Known rows, with every step that occurs
C-W-G-A-V: [ 2.662  0.827  1.786 -2.266 -0.283 -5.125 -1.322  6.485  1.512  1.270
  0.770  0.387 -3.055 -1.157 -1.261  0.221  1.995 -3.332  1.455 -1.964
  3.094  0.073]
H-E: [ 1.449  1.698  2.542 -3.511 -0.147 -4.695  0.058 -0.271 -1.506  0.855
 -2.898  1.471  0.094 -1.145  1.089 -0.441  0.628 -0.339 -2.736  0.247
  2.271  1.296]
V-E: [ 1.239  1.283  2.488 -3.368  0.885 -3.819  1.042 -0.972 -1.248  2.341
  0.385 -0.564  1.781 -0.833 -0.194 -0.555  1.006 -0.226 -1.160  1.518
  1.340 -1.587]
G-A-V-E-H: [ 0.052  0.940  1.959 -1.626  1.907 -3.136 -0.517 -0.104  0.478  0.652
 -4.118  0.764  0.064 -1.549 -0.183  1.616  1.822 -2.119  2.702 -2.133
  0.764  3.122]
G-A-V-E: [ 0.490  0.754  1.769 -1.291  1.518 -3.521  0.298  1.269  0.768  1.007
 -4.599  0.814  0.011 -1.591 -0.692  1.460  0.466 -2.020  2.845 -1.752
  0.724  2.970]
G-A-V: [ 0.699  0.956  1.448 -0.890  1.091 -3.631 -0.576  2.808  0.902  0.708
 -4.443  0.672 -1.185 -1.521 -0.840  1.811  0.158 -2.115  3.007 -2.803
  1.178  4.330]
W-G-A-V: [ 0.582  1.679  1.528 -1.873 -0.373 -3.643 -1.463  4.675  1.857  0.715
 -1.967 -0.610  0.171 -1.110 -0.909  0.916  2.562 -2.033  2.366 -2.119
  2.882  2.809]
G-W-V: [ 2.757  0.230  1.001 -1.804 -0.141 -3.594  0.813  5.012  0.414  1.131
 -1.009 -0.142 -0.991 -2.659 -1.002 -0.312  0.028 -0.865  2.117  0.959
  1.554 -1.223]
W-V-E: [ 1.652  1.146  1.585 -2.611  1.150 -2.808  0.658  1.974 -0.667  1.297
 -0.454  0.010  2.875 -0.930  0.173 -1.296  0.510 -0.985 -0.363  2.987
  0.348 -3.145]
H-E-V-W: [ 1.159  1.073  2.281 -3.200 -1.003 -5.324  1.226 -0.083 -1.182  0.892
 -1.356  1.090 -1.196 -2.898  1.512 -1.296  3.029 -0.039 -2.337  1.390
  0.959  4.184]
H-E-V-W-G: [ 1.018  1.241  2.260 -3.384 -1.393 -5.296  0.898  0.591 -0.678  0.797
 -1.030  0.781 -0.791 -2.867  1.442 -1.428  3.869 -0.177 -2.158  1.401
  1.438  3.955]
C-A-V-W: [ 0.181  1.153  1.547 -1.048 -0.441 -3.316 -0.226  3.160  1.058  1.605
 -0.253 -0.278 -2.566 -1.212 -1.344  0.412  1.010 -3.398  0.736 -1.593
 -0.689  2.649]
E-V-W-C: [ 1.667  0.222  1.556 -2.643 -1.466 -5.041 -0.127  3.444 -0.163  1.671
  3.993 -1.723 -1.368 -3.528  0.475 -0.976  3.823  0.306  0.499  0.409
  0.076  3.662]
W-G-A-V-E: [ 0.444  1.526  1.753 -2.164 -0.077 -3.564 -0.860  3.576  1.756  0.918
 -2.138 -0.482  1.046 -1.142 -0.801  0.655  2.804 -1.983  2.209 -1.359
  2.593  1.831]
E-V-W: [ 1.284  0.785  1.464 -2.094 -1.244 -4.971  0.944  2.574 -0.528  1.773
  2.936 -1.444 -2.473 -3.252  0.100 -1.058  3.862  0.025 -0.218  1.020
  0.395  5.398]
S-V-W-C-A-G: [ 1.689  0.259  1.539 -2.368 -0.320 -3.368 -0.802  5.963  0.187  1.688
  3.119  0.592 -0.933 -2.086  0.782 -1.046  1.233  0.914 -2.164 -0.251
 -0.976  0.800]
G-W-C-A-V-E: [ 2.249 -0.813  1.740 -2.419 -0.325 -3.900 -0.351  3.389  1.318  1.561
  0.559 -0.513 -0.502 -3.020 -0.849  0.417  0.261 -1.643  3.478 -1.487
  0.658 -2.453]
C-H-E-V-W-G-A: [ 0.191  1.933  2.618 -2.656 -1.382 -3.412 -1.402 -0.378 -0.140  0.692
 -0.733  0.470 -1.270 -3.510  0.754 -0.011  1.623 -2.205 -0.423  0.504
  2.627  0.574]
S-V-E-H: [ 1.468  0.425  2.185 -2.668  2.351 -2.555 -0.607 -0.475 -2.186  1.317
  3.563  1.717  0.504 -1.498  2.381 -1.637  2.430  0.340 -3.052  0.267
  0.322 -0.431]
E-V-W-C-A: [ 0.942  0.230  1.501 -2.394 -1.416 -4.792 -0.255  2.886  0.111  1.569
  4.440 -2.131 -1.515 -3.289  0.305 -0.841  3.619 -0.404  0.601 -0.043
 -0.164  3.912]
C-A-G: [-1.292  2.265  1.868 -2.207 -0.036 -3.043 -1.050  0.278  1.285  1.244
 -1.299 -1.627 -1.034  0.688 -1.459  1.124 -0.038 -2.094 -0.616 -1.481
  1.233  3.284]
S-V-E: [ 2.096  0.174  1.918 -2.212  1.839 -3.091  0.549  1.383 -1.776  1.830
  2.979  1.773  0.389 -1.545  1.626 -1.882  0.492  0.509 -2.782  0.740
  0.280 -0.676]
A-V-E: [ 2.308  0.456  2.147 -1.805  0.982 -3.472  0.616  1.088  0.032  1.912
 -2.917  2.128 -0.420 -1.861 -0.005 -0.394  1.232 -2.456  1.182  0.259
 -0.200 -0.144]

Rows
[ 1.437  0.666  2.348 -3.600 -1.192 -5.389  0.469  0.536 -0.937  0.820
 -0.623  0.864 -0.368 -3.137  1.780 -1.260  3.013  0.159 -1.777  0.973
  0.758  2.943] => H-E-V-W-C
[ 2.335  1.166  1.842 -2.704 -0.397 -5.257 -1.355  6.173  1.088  1.364
  1.928 -0.593 -2.553 -0.846 -1.344  0.260  1.863 -2.601  0.688 -1.724
  3.725 -0.163] => C-W-G-A
[ 2.798  0.474  2.181 -2.274 -1.397 -3.856 -0.987  5.006  0.876  1.641
 -2.578  2.134 -1.694 -3.560  0.099 -0.038  1.750 -2.096  1.293 -0.211
 -0.832 -0.747] => A-V-W-C-H-E
[ 0.314  1.672  2.873 -4.011  1.638 -3.065 -0.634 -3.600 -1.854  1.622
  1.313 -0.641  1.946 -0.803  0.840 -0.231  3.794 -0.410 -1.467  0.796
  1.376 -1.208] => V-E-H
[ 1.414  2.208  1.755 -3.246 -2.596 -4.565  0.188  6.917  0.731  2.313
  1.369 -2.090 -0.719 -1.841 -1.532 -0.348  3.963  0.448 -1.079  1.161
  1.497  1.372] => V-W-G
[-0.808  1.542  1.448 -1.866 -0.096 -2.805 -0.317  1.610  1.948  0.971
 -2.114 -1.280 -1.183 -0.318 -1.710  0.883 -0.202 -2.343  0.850 -0.659
  0.876  2.105] => C-A-G-W-V
[ 0.865  0.824  1.682 -1.352 -0.155 -3.484 -1.158  4.411  1.488  1.001
 -3.426  0.271 -1.114 -2.804 -1.005  1.905  0.602 -1.996  3.375 -2.251
  0.341  2.215] => G-A-V-W-C-H
[ 1.253  1.402  1.514 -2.633 -0.416 -3.328  0.290  3.421  1.962  1.143
 -5.370  0.048 -0.842 -1.344 -1.404  0.605  0.383 -0.234  1.142  1.357
  1.505  1.343] => A-G-W-V
[ 3.127  1.179  1.983 -3.062 -0.821 -5.334 -1.389  6.218  0.605  1.762
  3.283 -0.394 -2.840 -0.737 -1.076 -0.611  2.120 -2.493 -0.390 -0.857
  3.615 -1.459] => C-W-G
[-0.900  1.640  1.693 -2.043 -0.284 -3.189 -0.377  0.959  1.790  1.253
 -1.802 -1.512 -1.776 -0.267 -1.866  1.199 -0.101 -2.090  0.604 -1.403
  1.314  2.919] => C-A-G-W
[ 0.135  1.072  1.569 -0.882  0.428 -3.037 -0.950  1.570  0.745  1.202
 -0.265  0.023 -2.097 -0.625 -0.880  0.508  0.038 -3.966  1.052 -2.466
  0.132  2.391] => C-A-V
[ 1.796 -0.640  1.926 -2.746  0.029 -3.517 -1.192  2.045  1.031  1.199
  0.944 -0.537 -0.447 -3.005 -0.328  0.556  1.615 -1.744  3.375 -1.818
  0.673 -2.266] => G-W-C-A-V-E-H
[ 1.919  0.588  2.669 -3.700 -0.950 -3.737 -3.569  0.888 -0.452  0.893
  2.236 -0.093  1.021 -3.019  1.560 -0.056  0.274 -1.221  0.478 -1.077
  1.894 -3.377] => W-C-H-E-V
[ 1.512  0.385  1.761 -2.549 -1.649 -4.562 -0.768  2.876 -0.135  1.652
  4.170 -1.603 -1.631 -4.001  0.529 -0.848  3.385 -0.334  0.696  0.519
  0.333  2.485] => E-V-W-C-H
[ 0.532  0.496  1.598 -2.589 -1.512 -4.656 -0.220  2.673  0.807  1.507
  2.811 -1.957 -1.500 -3.037  0.090 -0.584  3.723 -0.236  0.581  0.193
 -0.280  4.533] => E-V-W-C-A-G
[ 2.603  0.198  1.944 -2.683 -0.533 -3.486 -1.005  5.344 -0.915  1.539
  3.287  1.753 -0.875 -3.203  1.736 -1.519  0.992  0.848 -2.697  0.324
 -0.383 -1.251] => S-V-W-C-H-E
[-0.065  1.734  1.949 -2.485  0.279 -3.181 -1.689  2.252  1.475  0.571
 -1.726 -0.518  1.109 -1.131 -0.285  0.835  4.176 -2.059  2.047 -1.716
  2.567  2.061] => W-G-A-V-E-H
[ 1.283  1.154  2.400 -3.676 -1.165 -3.682 -1.191  1.856  1.941  1.150
 -4.890  0.434 -0.608 -2.185 -0.661  1.136  0.174 -0.212  1.077  0.155
  2.049 -0.322] => A-G-W-C-H-E
[ 0.626  2.160  1.612 -2.875 -2.178 -4.490  0.237  6.832  1.212  1.876
  0.081 -2.293 -0.483 -1.860 -1.796  0.477  3.704  0.377 -0.006  0.324
  1.621  2.648] => V-W-G-A
[ 0.808  0.170  2.268 -3.082  0.449 -3.079 -3.284  1.068  0.564  1.034
  2.418 -0.749  1.534 -1.281  0.666  0.509  1.661 -2.388  1.755 -2.711
 -0.162 -2.320] => W-C-A-V-E-H
[ 0.745  1.961  2.712 -2.900 -1.678 -3.486 -1.460 -0.330 -0.492  0.974
  0.193  0.601 -1.445 -3.508  0.936 -0.616  1.798 -2.116 -1.216  1.110
  2.530 -0.352] => C-H-E-V-W-G
[ 1.142  1.522  1.857 -2.882 -0.655 -3.882  0.217  2.433  1.735  1.556
 -4.849 -0.214 -1.729 -1.254 -1.614  1.084  0.527  0.125  0.783  0.323
  2.107  2.487] => A-G-W
